Known rows, with every way that one mark hangs from another
k_830(k_350 k_381(k_661)): [0.189, -4.689, -1.615, -0.513, -0.068, 3.415, -1.415, -0.745, 0.997, -0.154, -1.553, 2.301, -0.214, 5.110, 3.317, 2.527, 0.490, -0.104, -2.490, -2.193, 2.544, 1.291, 3.715, 0.083, 3.345, -0.337, -1.656, -2.566, 0.849, -1.800]
k_381(k_661(k_865(k_545(k_693))) k_830(k_350)): [2.352, -3.777, 1.286, 0.237, -1.495, 1.810, -0.239, 0.205, 1.251, -3.281, -1.862, 1.762, -1.086, 1.934, 0.322, 1.561, -0.948, -0.117, -4.664, -4.760, 2.145, -2.779, 2.711, 2.139, 0.881, -0.716, -2.249, -0.155, 2.389, -2.592]
k_830(k_865(k_545(k_693) k_661(k_381))): [-0.593, 0.635, 1.574, -0.095, -2.469, 0.396, 1.394, -1.078, 0.186, -1.971, -0.984, 0.448, -0.568, 1.964, -4.930, 0.082, 1.385, -0.938, 1.018, -2.619, -0.280, -0.124, 2.962, 1.127, -1.542, 2.382, -1.369, 0.483, 0.489, -1.881]
k_865(k_545 k_830): [0.126, 0.144, -1.124, 0.446, -0.845, 1.088, 1.200, -2.775, 2.112, -4.881, -0.266, -3.340, 0.279, 0.346, -1.475, -1.481, 2.156, 0.590, 0.720, -2.058, 0.260, -1.105, 3.159, 0.270, -0.814, -0.526, -1.185, 2.997, 0.480, -2.046]
k_545(k_865): [-3.662, 1.008, -3.745, 1.942, -0.336, 0.475, -0.472, -2.167, -2.406, 0.746, 0.568, 0.730, -2.182, 1.652, 0.377, -0.007, 0.476, 1.643, -0.006, -0.829, -0.552, -0.086, 0.410, 1.277, 1.134, -0.034, 1.186, 1.366, -0.692, 0.907]
k_381(k_661): [-2.291, -1.283, -1.114, 0.274, -1.867, 1.422, -0.063, -1.264, -1.821, -1.857, -1.050, 2.926, -2.517, 3.486, -1.198, 0.864, 1.535, 2.457, -3.521, -1.122, 1.354, -0.306, 1.612, 2.458, 1.982, 0.869, -0.940, 0.185, 0.977, -0.523]
k_865(k_545 k_830(k_381(k_661))): [0.433, -1.366, 0.907, -0.093, -1.600, 2.441, 2.189, -0.987, 2.494, -3.159, -1.606, -1.363, 0.235, 2.142, 0.040, 0.524, 1.195, -0.929, -1.361, -4.112, 0.022, -0.456, 4.336, -0.545, -0.835, -0.406, -1.649, 1.699, 0.519, -1.744]
k_865(k_830): [-0.762, -0.577, -2.091, 0.159, -0.204, 1.230, -0.162, -2.094, 1.063, -1.371, 0.100, -0.772, 0.796, 0.699, 1.752, -0.633, 1.983, 1.219, -0.556, -1.452, 1.451, -0.030, 3.303, -0.786, 1.196, -1.528, -1.458, 0.853, -0.878, -0.663]
k_830(k_865): [-1.491, -0.840, -1.637, 0.608, 0.141, 0.828, -0.202, -2.383, -1.324, -0.061, -0.101, -0.364, -0.830, 4.515, -0.159, -0.339, -0.276, 0.486, 0.731, -1.927, 1.722, 1.299, 2.603, 0.700, 0.069, 1.337, -2.060, -0.099, 0.069, -2.122]
k_661(k_381(k_830) k_865(k_545)): [-0.266, -2.353, 2.026, 0.567, -1.947, 0.605, 3.568, 0.368, 0.326, -5.599, -2.490, 3.701, -1.048, -1.870, -0.523, 1.818, -1.282, 0.898, -3.773, -5.328, 0.724, -1.007, 4.631, -0.269, 0.395, 0.204, -2.166, 3.789, 2.228, -0.907]
k_693(k_545(k_865)): [-5.029, 1.660, -4.839, 2.641, -0.579, 0.699, -1.056, -4.085, -4.968, 1.271, -0.190, 0.715, -0.687, 2.669, -1.451, -1.939, 1.959, 0.254, -0.053, 0.238, -0.072, -2.052, -0.250, 0.690, -0.662, -1.233, 2.163, 3.555, -1.374, 1.733]
k_865(k_661 k_830(k_350 k_381)): [2.010, -2.785, 0.977, -1.832, -1.484, 2.396, -0.232, 1.343, 4.139, 0.913, 0.282, 1.253, 1.171, 0.392, 2.855, 2.145, 2.989, -1.636, -1.249, -3.070, 0.259, 0.745, 5.505, -1.615, 2.124, -1.650, -2.898, -3.589, -1.602, -1.134]
k_693(k_545(k_865(k_830))): [-3.970, 1.639, -3.951, 2.367, -0.593, 0.891, -0.773, -3.531, -3.508, 1.821, -0.027, 0.074, 0.144, 1.809, -0.368, -2.030, 1.993, -0.683, -0.195, -0.594, -0.240, -2.097, 0.523, -0.326, -1.120, -2.051, 1.675, 3.238, -2.157, 1.800]
k_545(k_693 k_865(k_830)): [-2.616, 3.236, -3.362, 1.556, -0.899, 0.238, -1.527, -3.069, -1.350, 1.382, 0.435, -1.097, 1.299, 0.541, -0.838, -1.578, 1.065, -0.264, 1.453, -0.930, -0.372, -2.544, -0.416, -0.476, -0.926, -1.873, 2.715, 1.912, -1.820, 1.699]
k_545(k_693): [-3.410, 1.590, -4.839, 1.013, -0.831, 0.747, -2.182, -5.114, -2.542, -2.228, -0.609, -0.208, 1.297, 2.666, -3.621, -2.069, 2.302, 2.506, 1.377, 1.414, 2.226, -1.438, 0.069, 1.164, 0.356, -0.001, 2.112, 2.805, 0.874, 0.227]
k_693(k_545(k_865(k_661(k_381) k_830))): [-3.584, 1.759, -1.807, 1.452, -1.887, 0.665, 0.309, -1.811, -2.757, 2.063, -0.418, 2.236, -0.001, 0.032, -1.088, -0.740, 2.906, -1.153, -1.240, -1.210, -1.247, -2.101, 1.384, -0.467, -0.596, -1.695, 1.160, 2.211, -2.649, 2.424]
k_693(k_545): [-4.562, 0.446, -5.030, 1.925, -0.574, 1.203, -1.264, -4.969, -4.312, -0.738, -0.800, 0.774, 0.183, 3.292, -2.404, -2.342, 2.903, 1.215, -0.298, 1.110, 1.580, -1.567, 0.745, 0.891, -0.101, -0.721, 1.137, 3.894, -0.301, 0.732]

Rows
[-0.882, -0.841, 1.230, -0.559, -1.668, 0.645, 1.217, 0.167, -0.232, 0.236, -0.399, 2.554, -1.219, 2.181, -1.265, 1.464, 0.952, -0.128, -0.616, -2.823, 0.139, 1.448, 3.935, 0.499, 0.647, 1.885, -2.812, -1.562, -0.475, -1.246]
k_830(k_865(k_661(k_381)))
[-0.363, 0.765, 0.472, 0.079, -2.097, 0.198, 0.507, -1.882, -0.148, -1.678, -0.245, -0.964, -0.804, 3.261, -5.013, -0.806, 1.326, -0.932, 1.778, -2.185, -0.163, -0.555, 2.218, 1.765, -2.094, 2.339, -1.213, 0.337, 0.594, -2.350]
k_830(k_865(k_545(k_693) k_661))
[-3.147, 1.147, -0.644, 0.822, -2.146, 0.098, 0.938, 0.329, -1.287, 1.152, 0.253, 3.522, -2.544, -0.682, -0.797, 1.796, 1.715, 1.058, -1.340, -1.822, -2.141, 0.131, 1.642, 0.878, 1.538, 0.442, 0.510, -0.128, -1.129, 1.951]
k_545(k_865(k_661(k_381)))
[3.042, -0.948, 1.112, -1.328, -2.179, 0.865, 0.404, -0.061, 4.950, -3.838, 0.744, -1.967, -0.209, -1.298, -2.027, -0.283, 4.115, -0.924, 0.452, -2.629, -0.606, -1.361, 4.223, 0.910, 0.140, -0.530, -2.480, -0.922, -0.314, -2.828]
k_865(k_545 k_661 k_830(k_350))
[1.922, -3.575, 0.793, -0.281, -0.605, 2.844, -0.691, -1.099, 1.676, -0.234, -1.804, -0.923, 0.544, 7.135, 0.089, 1.398, -1.185, -3.380, 0.263, -4.397, 2.002, 0.464, 3.629, 0.242, -0.594, 1.281, -1.863, -2.208, 1.227, -3.885]
k_830(k_350 k_381(k_661) k_865(k_545(k_693)))
[-3.535, 1.303, -2.173, 1.391, -1.438, 1.150, -0.167, -1.849, -2.635, 2.972, -0.148, 1.494, 0.157, 1.536, -0.433, -0.798, 2.499, -1.778, -0.810, -1.511, -1.202, -1.804, 1.502, -0.616, -1.144, -1.834, 1.262, 1.837, -2.544, 1.966]
k_693(k_545(k_865(k_661 k_830(k_381))))
[-0.700, 2.443, -1.743, 0.369, -1.814, 0.086, -2.101, -1.247, 0.495, 2.046, 1.014, -0.174, 0.956, -0.620, -1.234, -0.542, 2.451, -1.350, 1.211, -1.301, -1.094, -2.623, 0.497, -0.023, -0.178, -1.768, 1.972, -0.787, -2.197, 1.108]
k_545(k_693 k_865(k_661 k_830(k_350)))
[0.068, -1.532, 1.906, -0.327, -3.002, 0.392, 1.603, 0.681, -0.099, -3.570, -1.040, 2.225, -2.959, 1.554, -1.687, 0.296, 0.179, 0.050, -4.127, -4.187, 0.455, -1.792, 2.741, 1.474, -0.331, 0.643, -2.025, 1.364, 0.915, -1.673]
k_381(k_661(k_865(k_545 k_830)))
[0.114, 0.192, 0.890, -0.067, -3.105, 1.082, 1.027, -1.407, 1.692, -4.686, -1.621, 1.329, 0.668, -1.322, -5.285, 0.868, 3.428, 0.934, -0.388, -1.721, -0.496, -1.899, 3.053, 1.779, 0.315, 0.738, -0.196, 1.365, 1.757, -0.765]
k_865(k_545(k_693) k_661(k_381(k_830(k_350))))
[-4.699, 1.593, -2.685, 1.859, -1.807, 0.429, -0.094, -2.445, -4.150, 1.501, -0.493, 2.756, -0.897, 1.002, -2.457, -0.721, 2.847, -0.269, -1.036, -0.248, -1.195, -1.723, 0.629, 0.594, -0.375, -0.654, 1.761, 2.552, -1.798, 2.453]
k_693(k_545(k_865(k_661(k_381))))
[-3.439, 3.389, -2.702, 1.206, -2.373, -0.283, -1.385, -2.146, -2.514, 1.545, 0.531, 1.291, -0.584, 0.614, -3.669, -0.665, 2.329, 0.416, 1.063, -0.070, -1.467, -2.134, -0.859, 1.478, -0.499, 0.007, 3.141, 1.015, -1.105, 1.993]
k_545(k_693 k_865(k_661))
[2.336, -2.928, 0.689, -0.949, -0.921, 2.334, -0.597, -0.874, 2.552, 0.058, -0.750, -0.988, 1.137, 5.257, -0.772, 1.361, 0.256, -3.550, 2.080, -3.765, 0.964, 0.871, 4.446, -0.163, -0.756, 1.289, -2.049, -2.648, 0.565, -3.616]
k_830(k_350 k_381 k_865(k_545(k_693) k_661))
[-0.479, -0.571, 1.816, -0.028, -3.037, 1.223, 2.657, -0.164, 1.614, -4.718, -1.653, 2.215, -1.226, -1.458, -3.987, 1.964, 3.129, 1.599, -1.774, -2.601, -1.277, -0.451, 4.171, 2.020, 0.872, 1.313, -1.763, 1.280, 1.711, -0.712]
k_865(k_545 k_661(k_381(k_830)))
[2.510, -4.217, 1.595, 0.366, -0.147, 2.737, -0.282, -0.079, 2.061, -1.167, -1.779, 0.007, -0.721, 4.041, 1.885, 2.162, -1.144, -0.440, -3.430, -4.793, 2.089, -0.710, 3.546, 2.407, 1.163, 0.126, -3.557, -2.182, 1.638, -3.382]
k_381(k_661 k_830(k_350 k_865(k_545)))
[-1.064, 0.626, -1.393, 0.928, -0.649, 0.489, 0.031, -3.696, -1.057, -2.461, -0.460, -2.380, -0.127, 4.390, -3.784, -1.658, 0.009, -0.245, 2.375, -1.655, 1.138, -0.372, 1.654, 1.404, -2.083, 1.956, -0.594, 1.959, 1.091, -2.631]
k_830(k_865(k_545(k_693)))
[-0.246, -0.659, -0.146, -0.028, -1.195, 1.236, -0.101, 1.027, 1.792, 2.913, 0.921, 1.102, -0.734, 0.125, 2.821, 1.880, 1.420, -1.660, -0.739, -3.250, -1.749, 0.090, 3.041, -0.714, 1.205, -1.433, -0.691, -2.302, -2.440, 0.506]
k_545(k_865(k_661 k_830(k_350 k_381)))
[0.457, -1.379, 0.232, 0.614, -0.549, 1.881, 0.390, -1.630, 0.721, -1.153, -1.131, -0.682, 0.764, 2.368, -0.624, 0.778, 0.308, 0.073, -0.356, -3.545, 0.806, -0.741, 3.248, 1.500, -0.490, 0.187, -2.017, 0.213, 1.180, -1.716]
k_381(k_830(k_865(k_545(k_693) k_661)))
[1.933, -1.261, -1.731, 0.066, -0.177, 1.261, -0.396, -2.726, 3.640, -4.783, 0.180, -4.013, 0.736, 0.518, -0.197, -1.396, 2.287, 0.036, 1.194, -1.898, 1.235, -1.245, 3.349, 0.125, 0.184, -1.216, -1.645, 1.371, 0.330, -3.186]
k_865(k_545 k_830(k_350))
[-0.345, -1.248, 1.616, 0.665, -2.265, 0.328, 2.843, -0.567, -0.057, -5.625, -2.694, 3.304, 0.088, -1.763, -1.877, 1.153, -0.935, 0.569, -2.901, -4.604, 0.842, -1.825, 3.836, -0.471, -0.356, 0.159, -0.990, 4.176, 2.310, -0.641]
k_661(k_381(k_830) k_865(k_545(k_693)))
[0.897, -4.216, -0.450, -0.526, -1.225, 2.512, -0.842, -0.515, 1.031, -1.732, -1.557, 1.980, -0.393, 4.590, 1.066, 1.680, -0.483, -1.260, -2.240, -3.431, 2.276, -0.183, 3.412, -0.033, 1.389, 0.074, -1.113, -0.978, 1.423, -2.466]
k_830(k_350 k_381(k_661(k_865(k_545(k_693)))))
[-0.917, 2.353, -0.698, 0.263, -2.106, 0.304, -1.040, -0.617, 0.680, 1.774, 0.296, 1.293, 1.182, -1.730, -1.115, 0.296, 2.470, -1.317, 0.338, -1.704, -1.320, -2.314, 1.121, -0.583, 0.286, -1.843, 1.757, -0.729, -2.244, 1.665]
k_545(k_693 k_865(k_661(k_381) k_830(k_350)))
[-1.851, 3.267, -1.367, 0.552, -2.363, -0.100, -0.790, -1.336, -0.554, 2.043, 0.768, 0.318, 0.682, -0.611, -2.113, -0.606, 2.452, -0.940, 0.776, -1.357, -1.646, -2.608, 0.209, 0.089, -0.921, -1.499, 2.221, 0.291, -2.279, 1.816]
k_545(k_693 k_865(k_661 k_830))
[2.274, -2.723, 0.489, -0.446, -0.870, 2.747, 0.682, -1.095, 4.119, -3.294, -1.088, -2.119, 0.715, 2.259, 1.323, 0.649, 1.191, -1.597, -0.820, -3.976, 0.870, -0.526, 4.521, -0.526, 0.402, -1.000, -2.112, 0.019, 0.555, -2.851]
k_865(k_545 k_830(k_350 k_381(k_661)))
[-2.605, 0.534, -0.317, 0.902, -1.831, 0.676, 1.040, 0.546, -0.841, 1.377, -0.161, 3.419, -1.947, -0.922, 0.481, 2.369, 1.261, 0.885, -1.930, -2.449, -2.126, -0.031, 2.075, 1.013, 1.697, -0.202, 0.095, -0.282, -1.071, 1.813]
k_545(k_865(k_661(k_381(k_830))))
[2.540, -0.670, 1.277, -1.444, -2.656, 1.857, 0.191, -0.716, 4.604, -2.458, -0.418, -1.765, 2.156, 0.254, -2.259, 0.112, 3.593, -2.575, 1.164, -3.087, -0.474, -1.606, 4.306, -0.720, -0.899, -0.875, -0.995, -0.652, -0.238, -2.041]
k_865(k_545(k_693) k_661 k_830(k_350 k_381))
[-3.505, 1.832, -2.542, 1.662, -1.624, 0.526, -0.423, -2.250, -2.961, 2.223, 0.217, 1.093, -0.331, 0.933, -1.274, -1.468, 2.894, -1.237, -0.666, -0.754, -1.157, -2.224, 0.911, 0.064, -1.075, -1.790, 1.240, 2.162, -2.504, 1.887]
k_693(k_545(k_865(k_661 k_830)))
[-0.252, 1.675, -1.799, 0.636, -1.319, 0.773, 0.160, -3.966, 1.555, -4.635, -0.590, -3.720, 1.692, 0.465, -3.543, -2.498, 2.470, 0.222, 1.853, -1.408, 0.585, -2.529, 1.951, 0.121, -1.810, -0.870, 0.389, 3.836, 0.637, -1.472]
k_865(k_545(k_693) k_830)
[-3.887, 0.754, -2.695, 2.040, -1.150, 1.475, -0.317, -2.487, -3.241, 2.677, -0.778, 1.335, -0.006, 2.780, 0.089, -0.759, 1.493, -1.417, -1.620, -1.732, -0.495, -1.892, 1.138, -0.527, -0.979, -1.865, 1.417, 2.415, -2.049, 1.891]
k_693(k_545(k_865(k_830(k_381(k_661)))))
[1.723, -1.767, 1.578, -1.905, -2.034, 1.220, 0.404, 1.547, 4.191, -0.974, -0.116, 2.708, 0.727, -2.658, 1.309, 2.028, 3.768, -0.295, -2.100, -2.518, 0.163, 0.266, 5.325, -1.242, 3.016, -1.559, -3.057, -2.943, -1.860, -0.520]
k_865(k_661(k_381) k_830(k_350))
